Every row comes from one small tree of marks. The marks that hang from a mark follow it in brackets, in the order of their numbers. Every link used is in the known rows. Which tree was each row made from?
(in the rows, 128 means zero)
Known rows
j_648(j_13(j_250 j_896)): [168 194 144 112  99 119 146 131 139  87 140 148 134 129 120 173 153 136
  65 114 161  84 134 109 101 112 190 128 126 172 121]
j_896(j_13(j_247 j_250 j_988 j_998)): [151 130 156 137 141 140 106  93 135  72 106 148 143 189 173 109  87 115
  73 105 130  80 134 120 128 126  35 133 161  90 135]
j_585(j_13(j_988 j_998) j_956): [ 91 135 172 151 149 109 103 102 136 132 126 140 115  86 122 112 137 107
 161 200 134 143 124 148 107 102 128 139 106 194 106]
j_648(j_13): [111 149 148 103  90 109 159 139 124 100 161 125 170  73 105 150 170 151
 149 186 189 150 129 123  82 130 139 120 103 174 105]
j_585(j_13(j_250 j_896 j_998) j_956): [142 191 154 145 145 111 122 112 142 127 136 170  84 103 117 113 142  93
  88 129 134  78 130 140  83  94 163 140 135 196 121]
j_289(j_988(j_13(j_585(j_956)))): [119 107 116 138 144 114 139 166 121 193 145 151 125 103  97 144 164 151
 156 213 189 237 120 158  95 118 157 120 100 146 102]
j_978(j_13(j_429 j_585 j_988 j_998)): [ 98  98 135 151 195 137  93 108 129 175  80  97  94 181 143 121 102 135
  71 126 153 106 130 126 161 136  94 137 135  89 144]
j_956(j_585): [114 155 152 114 109 115 150 117 118 133 153 133 199  36  97 127 168 144
 207 203 194 190 128 174  73 148 162 117 100 148 103]
j_648(j_13(j_896)): [136 177 142 110 100 117 157 140 125  76 151 133 128  79 111 162 176 140
 125 148 171 117 131 109  85 115 183 126 101 182 121]
j_585(j_13): [ 88 127 158 112 107 112 168 131 124 107 147 124 167  28 104  77 164 115
 227 205 182 172 120 144  88 128 137 130 101 202 105]
j_289(j_988): [130 105 163 118  84 115 177 134 125 138 155 121 176  72 113 126 186 143
 170 243 224 212 107 154  49 139 173 136 106 167 102]
j_998(j_13): [ 78 124 163 111 103 124 165 120 133 124 176 142 184  49 117  88 159 143
 144 193 193 187 118 138  92 137  89 128 109 163 116]
j_998(j_13(j_585 j_896)): [104 133 137 125 149 133 143 134 123 119 145 139 127  81 121 107 165 132
 107 123 189 147 124 121 142 116 144 127 110 128 136]
j_247(j_13(j_585)): [101 123 110 117 150 120 157 145 128 143 167 132 156  94 106 119 153 132
 131 151 225 150 122 125 123 132 164 128 113 145 113]
j_896(j_13): [111 137 172 116 109 120 179 145 111  90 158 146 186  44 116  93 167 141
 172 186 188 166 123 133  80 146  70 127 121 162 113]
j_978(j_13): [ 68 128 139 106 111 117 158 130 131 154 143 111 173  50 108  93 148 145
 163 201 202 169 124 129  75 147  86 124 102 165 113]
j_998(j_13(j_247 j_648 j_896)): [119 133 123 110  93 140 132 128 126  69 140 118 121  91 141 106 142 119
 182  98  84 137 123 108 138 114 126 120 109 126 145]
j_998(j_13(j_250 j_585 j_648)): [135 120 131 125 129 130 116 141 133 151 123 130 170 115 128 121 120 135
 117  84 142 151 125 116 181 133 124 105 133  98 128]
j_247(j_13(j_429 j_585 j_988 j_998)): [127 114 126 156 196 137 113 108 135 153 128 128  94 200 141 138 104 121
  56 110 149  97 123 126 161 126 157 151 140 111 137]
j_247(j_13(j_250 j_585 j_998)): [136 147  99 134 170 124 133 123 146 165 161 154 135 148 128 120 106 116
  30  87 236  89 131 110 108 129 135 132 152 111 126]
j_247(j_13(j_250 j_429 j_585 j_648 j_998)): [177 139  97 146 172 133 118 132 135 164 130 133 101 199 134 141  89 115
  57  37 120  68 126 111 159 136 165 132 167  93 144]
j_13(j_247 j_585(j_956) j_648): [116  95 111 122 113 113 102 157 114 139 115  96 126 124 105 158 175 131
 217 156  95 136 136 145 179 122 176  99 112  97 110]
j_250(j_13(j_247 j_429 j_585 j_648 j_896)): [138 107  97 106 134 144 109 147 110  87 103  93  84 182 133 137 133 135
 137  55  14 106 133 130 198 125 150 129 135  87 160]
j_289(j_988(j_13(j_247 j_648 j_998))): [134 101  77 125 100 134 134 142 122 128 143 122 107 102 143 114 100 121
 213 120 141 192 120 115  49 128  86 122 120 107 134]
j_998(j_13(j_648)): [ 97 123 151 113  89 125 151 138 127 124 161 124 178  37 120 102 144 139
 186 151 139 190 115 118 116 138 104 115 104 151 122]
j_998(j_13(j_250 j_585 j_988)): [121 113 159 138 155 137 101 107 147 150 108 139 171 161 146 127 110 136
  51 129 171 147 125 131 202 121 126 123 132 103 125]
j_289(j_988(j_13)): [116 116 123 123  97 123 178 150 127 156 165 146 156  58 113 117 146 146
 184 217 209 237 112 142  38 136 128 133 100 171 108]
j_247(j_13): [ 98 144 128 110 110 117 180 133 137 127 192 142 171  65 107 110 153 130
 145 185 206 158 117 127  75 136 150 137 107 184 107]
j_429(j_13(j_247 j_250 j_988 j_998)): [143 110 123 142 130 138 104  77 142 144  97 162 135 194 157 132  78 114
  28 104 106  85 141 131 121 121  68 146 155 100 122]
j_648(j_13(j_247 j_896 j_998)): [133 162 110 111 117 126 128 113 127  51 146 124  83 135 138 145 144 121
 106  98 158  66 140 101  70 104 120 128 123 126 139]
j_988(j_13(j_648)): [103 135  94 121  82 122 160 167 124 156 161 129 155  16 105 131 123 137
 239 152 142 196 127 115  92 147 129 115 101 159 118]

Which tree is each row?
[109 103 177 137 141 124 102 102 127  94  92 115 102 193 126 115 151 108
 188 212  19 122 123 180 186 101 155 140 114 176 113] => j_585(j_13(j_247 j_429 j_988) j_956)
[123 105 119 141 132 111 123 161 105 194 111 149 140  85  87 157 163 140
 150 140  83 171 134 145 152 125 148 113 113 140 101] => j_429(j_13(j_585(j_956) j_648))
[108  87 131 126 103 134 128 100 124 121 105 137 157 137 135 128 125 128
 130 172  94 149 134 144 135 124  96 141 115 133 108] => j_429(j_13(j_247 j_988))
[156 127 107 140 127 120 113 140 130 173 119 116 138 113 126 153 116 121
 120  80 180  98 136 111 137 143 161 112 151  81 131] => j_13(j_250 j_585 j_648 j_998)
[113 119 140 145 146 136 100 111 131 159  87  90 101 141 147 129  85 131
 126 118  85 119 122 111 136 141  95 135 128 119 146] => j_978(j_13(j_429 j_648 j_988 j_998))
[137 133  76 113  80 132 130 148 137 135 136 130 146 116 130 132  92 123
 190 104  99 139 136 118 128 138 115 111 130 113 125] => j_988(j_13(j_247 j_250 j_648))
[136 156 122 115 137 119 137 151 117  92 128 121 113 108 108 170 176 141
 118 111 186 111 136 108 132 109 198 117 106 141 126] => j_648(j_13(j_585 j_896))
[154 152 124 114  91 130 142 116 140  97 131 131 129 146 133 138 152 116
 108 139 141  72 136 136 121 122 184 133 138 130 127] => j_13(j_247 j_250 j_896)
[161 106  69 128 129 143 109 156 123 150  95 116 105 207 131 146  91 126
 160  63  54 108 140 130 204 140 142 110 152  65 141] => j_988(j_13(j_247 j_250 j_429 j_585 j_648))
[159 114 111 145 119 133 153 149 119 165 141 133  94 115 131 127 108 131
 169 133 118 191 111 128  55 142 124 139 131 132 137] => j_289(j_988(j_13(j_429 j_648 j_998)))
[109 111 133 135 160 117 104 160 114 194  94  96 105 143  98 141 152 147
 160 147  71 139 127 144 180 135 140 110 117 120 124] => j_978(j_13(j_429 j_585(j_956) j_648))
[ 71 105 119 125 143 134  96  88 141 121 105  95 122 141 156  97  93 124
 126 151 159 113 133 114 107 126  41 130 119 103 134] => j_978(j_13(j_247 j_988 j_998))
[ 97 114 142 131 139 116 112 153 121 160 141 130 147  80 104 132 164 143
 165 141 116 186 123 136 171 120 130 102 104 126 117] => j_998(j_13(j_585(j_956) j_648))
[121  97 124 120 121 144  88 101 131 101 110  96 106 191 161 134  78 133
 117  90   9 118 128 129 161 134  71 146 143  91 153] => j_250(j_13(j_247 j_429 j_648 j_988 j_998))
[127 171  75 139 115 129 146 153 127 146 161 144  81  24 123 136 106 115
 182  82 138 137 131  92  62 129 137 130 114 145 145] => j_988(j_13(j_648 j_896 j_998))
[200 175 138 149 139 144 122 118 148 114 109 139  95 206 148 174  92 111
  60  69  35  74 114 107 188 116 243 151 138 161 144] => j_247(j_13(j_250 j_429 j_648 j_896 j_988))
[175 195  98 136 132 129 140 124 147 127 161 155 100 114 139 141  94 101
  62  38 145  67 123  86  87 117 179 137 143 151 142] => j_247(j_13(j_250 j_648 j_896 j_998))
[146 134 153 111 105 130 151 126 123  67 131 147 178 145 140  94 135 127
 121 138 144 110 132 135 117 137  54 122 151 117 121] => j_896(j_13(j_247 j_250))
[137 124 169 145 165 117  88 133 122 139  93 119 106 218 112 203 163 154
  84 174  82 118 132 152 206 107 193 124 115 138 112] => j_648(j_13(j_429 j_585(j_956) j_988))
[139 140 100 126  98 129 126 126 123  90 137 106  88  90 139 135 138 106
 181  90 116  81 134 105  93 123 156 124 126 108 144] => j_13(j_247 j_648 j_896 j_998)
[168 148 185 129 121 130 169 132 120 104 130 159 166 157 128 107 143 138
  87 151 124 111 124 147 122 151  91 140 163 143 125] => j_896(j_13(j_250 j_429))
[119  92 134 141 177 140  99 114 112  74  97 121 123 167 163 104 111 120
 127 101 156 107 137 117 159 122  42 123 142  60 140] => j_896(j_13(j_247 j_585 j_988 j_998))
[140 129 193 137 131 143 123  91 151 137 117 146 160 198 149 125 109 138
  40 156  98 129 117 150 179 131 124 147 145 138 129] => j_998(j_13(j_250 j_429 j_988))
[129 166 147 134 138 135 117 106 153 141  92 127 128 141 145 138 105 128
  59 133 144 102 126 112 140 119 151 138 118 156 133] => j_978(j_13(j_250 j_896 j_988))
[128 150 148 148 128 129 126 102 138 123 132 129 101  89 141 154 135 117
 100 153 173  99 128 118  95 120 178 148 117 149 133] => j_13(j_896 j_988 j_998)
[151 108 151 118 103 137 151 145  99  57 116 113 138 147 136 103 144 129
 208 121  41 124 123 133 147 146  75 121 142 110 137] => j_896(j_13(j_247 j_429 j_648))
[156  95 123 123 137 146 100 127 127 121  96 112 127 227 146 115 111 127
 111  60  54 103 129 133 225 130 115 113 157  58 146] => j_998(j_13(j_247 j_250 j_429 j_585 j_648))
[111  94  71 136 163 140 119 133 118 151 131 124  74 176 131 111 106 124
 134 107 140 108 143 138 130 138  83 129 147  65 145] => j_988(j_13(j_247 j_429 j_585 j_998))
[130 149 109 150 164 127 133 163 118 179 135 155  57 139  95 160 162 136
 117 151  94 128 135 156 154 116 195 136 118 148 130] => j_988(j_13(j_429 j_585(j_956) j_896))
[163 112 105 134 123 124 130 148 116 182  95 148 164 117 111 148 118 132
 101  78 108 139 137 123 160 138 141 115 141 109 114] => j_429(j_13(j_250 j_585 j_648))
[ 93 105 125 103 115 134 131 103 128 105 157 121 120 166 137  95 119 141
  91 135  96 114 134 152  92 141  41 152 153 107 144] => j_250(j_13(j_247 j_429 j_998))
[148 108  68 139 148 138 112 133 105 124  94 133  70 127 135 133 117 107
 119  23  80  85 144 102 132 113 118 124 135  76 146] => j_429(j_13(j_247 j_585 j_648 j_896 j_998))
[164 144 145 141 130 124 127 120 130 123 109 126 110 131 130 103  99  98
 152  85  83  89 123 129 121 133 136 133 156 155 136] => j_585(j_13(j_250 j_429 j_648 j_998))
[145 122 126 133 125 132  78  97 141  83  80 108 118 158 164 108  70  84
 178  79  73  89 130 113 160 109 116 122 139 120 134] => j_585(j_13(j_247 j_250 j_648 j_988 j_998))
[154 155 144 124 125 127 167 120 146 144 162 154 152 178 119 126 129 128
  59 146 141  99 118 142 118 140 169 149 148 167 119] => j_247(j_13(j_250 j_429))
[123 117 120 120 111 136  84 111 145 123  71  87 148 173 157 131  77 125
 146 106  76 112 130 107 179 129 101 113 123 103 130] => j_978(j_13(j_247 j_250 j_648 j_988))
[ 86 133  90 148 161 112 118 152 127 205 164 158  99  79  99 138 136 135
 129 157 191 158 140 139  93 125 106 121 118 124 115] => j_988(j_13(j_585(j_956) j_998))
[116 126 130 117 109 127 132 130 124 139 152 117 128 105 126 123 110 146
 118 108  69 143 124 130  95 151  78 144 143 131 144] => j_250(j_13(j_429 j_648 j_998))
[157 107 157 131 116 152  91  96 144 102  88 116 137 235 167 130  88 125
  99  95   7 109 121 133 222 124 116 129 147  95 143] => j_998(j_13(j_247 j_250 j_429 j_648 j_988))
[118  84  90 112 143 138  96 133 115 118 116  92  97 185 139 121 103 137
 124  57  59 111 137 130 162 140  72 127 152  55 157] => j_250(j_13(j_247 j_429 j_585 j_648 j_998))
[139 126 130 130 160 122 124 131 116 127 127 118  97 171 118 157 147 142
  76 111 164  92 137 123 124 130 135 128 142 104 134] => j_648(j_13(j_429 j_585 j_998))
